Every row comes from one small tree of marks. The marks that hang from a mark follow it in brackets, in alphabetical order. Every link used is in the known rows. Which tree was each row made from?
Known rows:
U{D{E N{Q}} X}: 61,10,22,-17,-45,20,45,-19,25,22,-14,70,-16,-46,22,11,52,4,-20
X{U{D{E N{Q}}}}: 68,6,22,-12,-45,22,48,-24,25,14,-7,59,-10,-37,26,3,51,3,-19
D{U}: 41,2,-40,18,2,51,-4,9,14,26,7,19,-22,-37,23,51,59,-8,-31
R{C D{N{Q} U{X}}}: -7,-56,9,-32,15,37,59,35,-13,0,6,80,-49,-45,10,-1,59,-17,-27
X{U{D{N{Q}}}}: 80,-4,9,-21,-6,29,55,0,32,25,-26,56,-13,-30,18,12,49,25,-37
E{D{N{Q{J}} U{X}}}: 23,-50,8,-31,0,-17,63,5,25,34,18,56,-35,-42,-7,25,50,3,11
R{C D{E U}}: 2,-21,-2,19,-26,54,5,5,-31,-15,19,36,-30,-33,36,31,68,-34,-27
D{E N{Q} U}: 5,-15,-18,2,-64,49,40,-3,17,30,19,45,-26,-35,15,23,51,-20,-7
N{Q{J}}: 37,-30,-18,-42,-24,20,48,22,31,59,-1,54,-46,-8,-5,75,47,1,-9
C{R{D}}: 1,-16,11,-13,4,60,18,35,-9,-23,-24,29,-32,-11,43,41,71,18,-33
E{D{N{Q} U{X}}}: 29,-36,2,-5,10,4,48,7,21,11,11,47,-22,-53,10,2,57,3,-5
R{C D}: 21,-34,0,-6,7,60,29,35,-14,-9,-13,38,-26,-19,36,39,63,2,-48
R{C D{E N U}}: -16,-34,6,12,-45,69,35,7,-24,-19,15,37,-16,-32,37,12,60,-20,-32
C{R{D{E N{Q{J}}}}}: -42,-49,38,-54,-74,36,76,19,-2,2,-6,66,-47,4,19,40,55,5,5
D{E U}: 30,12,-26,25,-35,44,-12,-14,8,15,27,21,-23,-44,30,39,63,-30,-13
D{E N{Q} U{X}}: 10,-14,0,-18,-34,22,36,-10,20,20,32,67,-41,-61,10,-2,55,-34,2
E{D{N{Q}}}: 33,-41,3,-5,-27,28,69,21,28,15,-14,29,-2,-20,21,28,49,33,-23
D{E N{Q{J}} U{X}}: 5,-27,4,-42,-46,3,50,-13,23,41,39,75,-53,-48,-6,22,48,-34,19
H{D{E U{X}}}: 40,9,6,21,-27,-10,-26,-52,25,21,23,5,-4,-78,27,14,56,-43,-12
C{R}: 6,1,-3,1,10,39,12,26,8,0,-12,24,-25,-15,47,36,58,20,-28

Which tree is each row?
-11,-34,21,-9,-14,42,30,2,-22,-28,28,58,-33,-58,34,-15,64,-34,-22 => R{C D{E N U{X}}}
-27,-26,2,-4,-10,74,31,28,-12,-20,-16,30,-24,-16,40,23,64,16,-35 => C{R{D{N U}}}
17,0,-2,0,-26,33,14,-17,17,3,35,42,-25,-68,28,-7,58,-30,-10 => D{E N U{X}}
-27,-21,31,-14,-55,67,40,13,-9,-36,-9,33,-18,-16,54,12,66,10,-23 => C{R{D{E N}}}
12,-30,-16,11,13,61,12,27,-25,-5,0,36,-31,-26,30,40,66,-13,-43 => R{C D{U}}
-32,-17,32,-15,-17,43,20,-1,-15,-41,17,52,-37,-51,43,-12,72,-18,-4 => C{R{D{E N U{X}}}}
50,2,-7,15,11,-4,-18,-29,32,31,4,0,-5,-71,20,23,52,-21,-29 => H{D{U{X}}}
54,-10,-6,18,39,0,-4,-3,12,-2,19,23,-19,-63,25,17,67,-8,-9 => E{D{U{X}}}
10,-25,14,0,-31,53,21,13,-21,-20,6,42,-23,-26,41,29,66,-19,-32 => R{C D{E}}
93,31,12,11,-15,18,-5,-34,17,0,1,34,-7,-47,40,17,62,-7,-24 => X{U{D{E}}}
-22,-4,8,11,-28,53,-6,2,-24,-29,9,31,-35,-25,45,33,76,-19,-10 => C{R{D{E U}}}
64,-9,26,-37,-56,2,62,-25,29,35,0,67,-23,-23,8,27,44,3,-1 => X{U{D{E N{Q{J}}}}}
55,10,5,1,-77,47,49,-13,22,32,-27,49,-1,-20,27,39,48,18,-32 => U{D{E N{Q}}}
-21,-27,18,-22,21,49,27,23,-9,-28,-2,49,-40,-43,36,-4,69,3,-23 => C{R{D{N U{X}}}}
12,0,-18,18,-57,59,18,-12,14,13,22,19,-11,-41,32,20,55,-15,-19 => D{E N U}
87,9,6,-5,1,40,32,-7,30,10,-23,33,4,-36,37,9,51,29,-46 => X{U{D{N}}}
23,-3,13,16,-47,6,4,-49,32,20,18,2,8,-77,30,-6,48,-28,-18 => H{D{E N U{X}}}
75,-18,11,-44,-18,8,70,-3,35,46,-20,66,-25,-16,3,35,41,25,-19 => X{U{D{N{Q{J}}}}}
28,-10,-16,-9,13,39,21,5,23,15,16,40,-26,-62,22,1,56,-7,-27 => D{N U{X}}
9,-16,0,18,-87,21,31,-36,32,45,2,7,7,-43,17,26,40,-20,-18 => H{D{E N{Q} U}}
